Each row comes from the steps of one walk. Every step used is in the known rows, and no mark comes twice. Write the walk behind each row, first mark first.
Known rows
B-J-W-U-F: [  0   2   8  -7 -11  10 -27  -4   2  -5   6  -4  22  19   3   1  10 -13
  -2   0  -3 -10   3  10 -15  -5  11   0   2   0  -5  17   9  -5 -22 -26]
X-K-H-J-B: [ 20   7  17  -5  14  -8  19   6 -13  11   9 -26   6  -5  13 -15  19   9
 -11 -20   7 -23   4   1  -8   1   1 -14 -17 -12  -2  -2   3   7   9  10]
Y-M: [-14   6  -2   0   9   3  -3   6  -6  13   0 -10  -3  -1   0   7  -1   1
   2  -4   0   0   4   3  -6  -5   1 -20   8   5  -5   2  -2  -3  -1 -10]
X-K-W-U-F: [-12   0  12  -6  -7   1 -19   5 -20   8  14  -2  20  -3   1  -7 -13  -7
  -8 -10   0 -20   2   4 -24   5   3  14 -12   9   6   1  11   6   0 -32]
F-U-W: [-10  -5   8   2 -13  -5  -2 -10 -12  -8  -1   7   9   8  -3  -5  -8 -11
   2   6  -6  -4   9  -1 -28   6   5   1   2  -1  -4   2  -2   0  -4 -16]
M-Y: [  4   8  -5  -1  -2  -1   7   0  11  -7  10 -10   2  -1  -6  -3   3  -1
   1   4   3  -3  -6   4  -9  -3  -3  10   0   9  -7 -10   2 -10   0   0]
X-K-C-S: [ -7  -2  -9  10 -11  -4   7  -5 -14  -4   6   6   5  -8   4 -11 -10  11
   9  -7   8  -1   5   2  -3   7 -13  -6 -16  26   6   8  -3   2  20   9]
H-J-B: [ 10   8  20  -7   1  -4  11  -3   6   3   3 -11   0   4  -2  -7  21  -4
  -3 -16   7  -8  -4  -2  -4  -2   1 -29  -9  -5  -8   0   7   2  -1  10]
S-C-K-W: [-15   1   9  -1  -2   5  11  -9  -3  18   5  -8  -7   2  -5  -6  -6  16
   3  -8  -8 -12  10   3  -9   3  -9   3  -4  10  -1   1  -5   4   8   2]
W-U-F: [ -6  -1  14  -2  -4  -1 -23   5   3   1   9  14  21  -1  -8  -3  -1 -12
  -8  -6   6  -5  -1   1 -19  -3   5   5  -4   3   3  12  10  -5  -8 -32]
B-K: [  5  -8   1   1   2   4   3 -13  -9   3  -2  -9   2  -7   2   4   6  12
   2  -3  -1   2   4   2  -4  -1  -6   8  -4   4   0  -2  -5   9  -3 -11]
C-J-B-K-X: [  7  -9  13  -3  -5  11  16  -9  -7  13  -3   3  -9  -6   0   2  26  18
   9 -18  -9  -8   7  -7 -18   4 -12 -25 -23   7  -7   0   3  10  -4  -5]
S-C: [-12  -4   6   3   1   7   6  -2  13   8  -2   8  -2   1 -10  -6   3   1
   1  -8 -10  -4   6   2  -3  -1  -7   2   2   2  -8   5 -11  -6  -5  -3]
C-K: [  6   4   4   2   3  -3   4 -10  -8   4   9 -12  -1  -5   4   2   5  16
  -1  -3   8   1   0  -1  -7  -3  -4   0  -6  10   5   2   5   5  13   4]
K-B-J-W-U-F: [  0  -5  10  -9 -18   7 -20  -2  11   1   8  15  21  17  -3  -3  21 -18
   4  -8   1 -12   0   8 -19   4   0 -10  -1   1 -10  14  12  -5 -31 -25]
V-Y: [ -6  -1   3  -3   3   6   2   2   7  -1  12  -5  -5 -11   4   3  -6   6
  -7   2   1   2   7   5  -4  -3 -14   0  -6   8  -1  -9  -4  -6   1  -7]
Y-S-C-J-W-U: [-18   4  12  -2  -6  -1   7   5  13  -1  -7  12   7   8   5 -11   4  -7
   7   8 -17 -25  11  -2 -31  -3  -1 -13  -7   4  -8  17  -8   3   2 -21]
H-J-C-K-B: [ 11  11  24  -6   4  -7  23   2  10  13  11   5   4  -2  -8 -18  18   9
  -1 -17  17  -8   3  -4  -6   2 -12 -33 -22   4   4   4   6   3   6  18]
W-U: [ -2   3   4  -2  -8  -5  -4   1   8  -3  -2  11  11  -1   1  -4  -6  -9
  -5  -2   7  -4   1  -2 -19   2   6   7   1   4  -7   3   2  -2  -2 -19]
X-K-B-J-C-S-Y: [  6   7   0   1  -6   6  19  -6   4  -5  15  17   4 -14   1  -8  16  11
  19 -11   9   3  14   7 -27   1 -25 -31 -26  18  -5  -2   8   3  -4  -1]
J-B-K-W: [  3  -9  15 -11 -10   5  12 -12 -10  11   2 -15  -9   1  -2   4   3  10
   7 -13  -8  -9   3   5 -17   9  -5  -2  -5   3  -7 -10   5  12  -7 -12]
S-C-J-B: [ -5  -2  23  -3   1  12  15  -3  13   8   2   0 -12   4  -9  -5  26   3
   7 -17 -13  -5   9  -2 -14  -4  -8 -26  -8   3 -13  11   6  -6  -4   0]
V-Y-S: [ -9   1   3   2   3  -1   3   7   0  -2   9   2  -3 -19   6   0  -8   7
   1   7  -2  -5   6   4 -17  -3 -21  -5 -12   7   5  -8  -4   4   7 -20]
F-U: [-7  1  1 -2 -9 -3  5 -6  5 -6 -5  6 10  2 -6 -9 -8 -4  5  4 -6  1  3 -9
 -6 -4  4  3 -1  7 -2 -1  2  0 -4 -4]
K-C-J-W-U-F: [-12   0  14  -3  -5   3 -14  12   8  -2   9  10  15  16  -2  -7   0  -8
  -2   3  -3 -15   2   1  -8  -3   3 -13 -10   9   9  27   5  -9  -1 -17]
Y-S-C-K-W-U-F: [-24   3  23   0  -7  -2 -10   2  -7  17  10  12  17  -6 -11 -11 -11   5
   3  -8  -4 -25   8   4 -41   0 -12   2 -13  12   9  15   5   9   6 -47]
L-Y-S-C: [-17   0  23   6  14 -10  10   0   9   4   3  12   1 -11  -5  -9   4  10
   3  -3 -17  -9   3  -1 -22  -9 -29   1  -6   9   4  -3 -14  -1   1 -11]
K-H-J-W: [ 10   9   2  -8  11 -10  12  13   0   4  -4 -21   7  18  15 -11   1  -1
 -11  11   1 -24   5   2  11  -1  11 -11  -4 -23   4   6 -12   3   3  20]
V-Y-L: [-11   0   8   2   9  -4   6   0  11  -6   4  -9  -6  -1   1   9  -2  10
 -15   3  -8   1  -2   9   0  -5 -21  11 -13  13  -1  -3 -10   0   6   0]
X-K-B-J-H: [ 12  -7  -5   2  -5   0   6  -8 -16  -1  13   0   9  -4  11 -12  25   2
  15 -22   3  -8  -1   4  -3   7  -2   8  -8   5 -10  -2   4   4 -20   1]
K-C-S: [-10  -2  -9   8 -13  -5   4   0  -1  -7  -2  17   1   2  -5  -9 -12   3
  11   1  10   6   4   0   2   4 -10 -13  -9  18   7  13  -2  -2  12   7]
K-H-J-C-S: [ 10  15   7  -3   8  -9  16  20  -1   1  -6   0  11   8   1 -24  -6   3
  -4   6  17 -11  17  -1   1   0   4 -26 -18 -11  13  16  -1   2  11  14]
U-F: [ -3  -3  10   0   4   5 -18   5  -6   4  11   3  10   0 -10   1   5  -3
  -3  -2   0  -1  -3   2  -1  -5  -1  -1  -5  -1   9  10   8  -3  -6 -16]

Which walk is each row?
[-17   5  24   7  19  -6  11   3   3   2  -1   5  -4 -10   1  -8  16  14
   8   2 -19  -8   8  -6 -20 -17 -28 -14 -11   9  10   3  -5   1   5 -10] : L-Y-S-C-J
[-12   6   2   5  -1   0  15   4  17   0   6   4   3  -8 -13 -12   3   1
  10   1  -9 -16   1   6 -25  -4 -16   4  -4  10  -9  -3  -8  -6   1 -15] : M-Y-S-C
[  4  14  -2   2   0  10   9  -2  11 -13   4   9   1  -2  -1  -2   1   9
  15   5   7  10  17   8 -18  -9 -12 -28 -13  11   1   8   5  -1  -3  -3] : B-J-C-S-Y
[-15  -2   7  10  -3   1  16  -3  -2  22  -1  23   0 -14  -6 -12   1  23
  10 -13  -9 -19   8  -2 -27   4 -22 -10 -21  13  -1   5 -15  10  13  -8] : Y-S-C-K-X
[-11   6   2   8  -6   1  23  -2   9  15  10  13   3 -15 -11 -14   5  21
  10  -8  -7 -23   3   2 -36   1 -25   0 -22  22  -8  -4 -12  -1  12  -7] : M-Y-S-C-K-X
[  9   6  17  -2   5   1  15   0   3   8  13  -4   0  -2  -4  -7  -2  18
  -2  -5   5  -2   6   2 -13  -1  -4  -5 -11  10   7   8   5  -1  12   7] : J-C-K
[  0  10  -4   2  -3  -6   9   6   6  -8   7  -3   5  -7  -3  -6   1   0
   9  10   0 -11  -6   4 -22  -3 -10   3  -5   8  -1  -8   2   1   6 -13] : M-Y-S
[ -2   8   0   3   3 -11  11  -2  15 -13   2 -15   3   9  -8   3   6   2
  -7   6  -6  -4 -13  10  -4  -4 -10  21  -7  15  -7  -4  -4  -3   5   7] : M-Y-L
[ 16  -2  -1   3  -4  -3   8 -12 -10   1  12  -1   5   0   6  -7  26  11
  17 -18  13  -1  -1   2  -4   2  -5   2  -6   7  -4   5   8   3 -15   3] : C-K-B-J-H
[  0  -5   7   4  -8  -2  24 -16  10  -4  11  12  -6 -16  -7   5   3  21
  15 -10   9   6   4   5 -27   0 -30 -25 -21  25  -4   3  -4   2   9  -7] : J-B-K-C-S-Y
[ 20 -10  15  -5   5   0  17  -2  -6  14   3 -14  -1  -5   3   0  13  16
  -1 -12  -1 -10   7   4 -17   5  -4   5  -7 -11  -4   2   0   7  -5 -12] : J-B-K-H
[ -6   4  17   3  13 -17   5   3  -3  -3   4   4   2 -12   5  -2   1  10
   2   4  -6  -5  -3  -3 -20  -9 -22   0  -7   7  12  -9  -3   5   6 -10] : L-Y-S
[-16   5  -6  15   5 -16  20  -6   1 -12   6   8   1 -10   2   2  -8  21
   3   0   0  -1  -3   9 -10  -3 -31  -2 -29  32   6   6 -14   8  29  10] : X-K-C-S-Y-L
[-11   0   5   7   9  -3  12  10  -5  -1  -2  12   1  -2   0 -17  10   5
  17  -1 -13 -17   6  -5 -12  -7  -2  -5 -10  -1   3  16  -7   3  -1 -12] : Y-S-C-J-H
[ -9  12   8   4   8 -12  20   3  21 -13   1  17   0   2 -10   3  -8  12
   0  11  -1   4   2   8 -18  -6 -20 -12 -26  17   4   9  -8   3  15  10] : J-C-S-Y-L
[  5   2   3  -2 -17   8   8  -1   9  -4  -2  23   3   8  -8 -13  14  -3
  20  -8  10   8  14   4 -11   8 -11 -31 -12  10  -5  11  12  -1 -15   2] : K-B-J-C-S
[-11   4  26   9  17 -13  14  -9   2  10  11   0   0 -16   0  -6   9  26
   3  -6  -9  -9   4  -1 -30 -13 -33   3 -12  19   9  -1  -9   3  14  -7] : L-Y-S-C-K
[-20   3 -11   9   7   0  12  -5  -3   8   4   3  -3 -18  -3  10 -11  23
  17   0  10   9  12   7 -19  -9 -26 -33 -10  28   1   5 -14   2  11 -17] : B-K-C-S-Y-M
[ -2  -8  25  -1  14  11  28   6   0  17   6 -12 -11 -21   6  -6  20  27
   5 -10 -14 -19  26   4 -34  -5 -30 -17 -23  -2  -2   6  -6   6   1 -34] : V-Y-S-C-J-B-K-H
[-15  -4  38  -4  10  -1  22  -9  -6  13   1  -9 -13  -8  -1  -4  18  23
  14 -12 -27 -17  11  -2 -36  -7 -33 -16 -16  12   2  -7   0  13  -3 -21] : L-Y-S-C-J-B-K-W
[-11   0   7   3   8  11   6   0   6   5  -4   2  -6   2  -4  -5  15   4
   6  -3 -12  -3  12  -4   1  -8  -5 -14  -4   0  -3  12  -2  -4   0  -1] : S-C-J
[ -8  -3  -9  10  -2  -3  15 -12   2  -6   4  13  -1 -17  -3   4  -8  22
  14   4   9   8   8   4 -12  -4 -27 -12 -18  23   6   3 -12   5  12  -8] : B-K-C-S-Y
[ -3  12   2  -1   2  -3  16   5  16  -8   9  20   0  -8  -8  -3 -12   8
   7   9   8   5  10   3 -22  -5 -14 -23 -19  12   4   4  -1  -4  10   2] : J-C-S-Y
[  8  -4  -3   1  -7   8   4 -11 -12   4   5  -3   4  -6   9  -5  28   2
  12 -20   1  -3   4   5  -5   6 -12  -7  -7   7 -10  -6   9   7 -14  -3] : X-K-B-J
[  0   0   0   4  -4   0   8  -6  -7  14   4   9   0  -7   2  -2   1  21
   1 -10   3  -7   2  -4 -11   5  -9  -5 -18  12   1  -1  -4   5  11   9] : C-K-X
[ -5 -13  20   0  -4  19  22 -12   4  21  -4  11 -10  -5  -9  -4  30  19
   9 -26 -19 -12  12  -4 -21   3 -17 -22 -23   9 -16   5  -7   3  -9  -6] : S-C-J-B-K-X
[  0   0  32 -14  -6   0  -9  -7  -9  10   7 -10  18   3  -8  -7  10  -5
  -8 -22   7 -20   1   2 -25   1   1 -14 -16   1  -2   3  14  12 -11 -35] : H-J-B-K-W-U-F
[-13   6 -11   9  -4  -6  13   1  12  -9   6  23  -3 -11  -5  -1 -14  10
  12   6  10   7   4   2  -9  -3 -22 -21 -15  20   5   4  -8  -3  16   4] : K-C-S-Y
[  5  -4  -2   0 -10   8   0  -6   3   1  -2   8   0   4   0  -2  24  -4
  14 -12   2   4   4   3   1   4  -9 -15   1  -1 -10  -2   8   1 -22  -4] : K-B-J
[  2  -7   2   0  -5  -4  10  -4  -6   8  11   8   2 -12   2  -7  14   2
   4 -16   1  -7  -2   0  -9  11 -14  -3 -12   8  -6  -9   3   4  -1   2] : X-K-B
[  6 -13  12  -3 -12   8  16 -12  -1  16   0  10  -3  -7  -6   2  15  16
   4 -23  -7  -9   0  -1 -21  11 -13  -8 -18   7 -13  -6  -5   7  -8  -6] : J-B-K-X
[-13   2  21   7  22 -14  15   7  -1  -3   6   8   1  -7   3 -15  13  14
  11  -2 -18 -14   3  -7 -18 -15 -17   2 -12   6   9   6 -11  -2  -2  -7] : L-Y-S-C-J-H
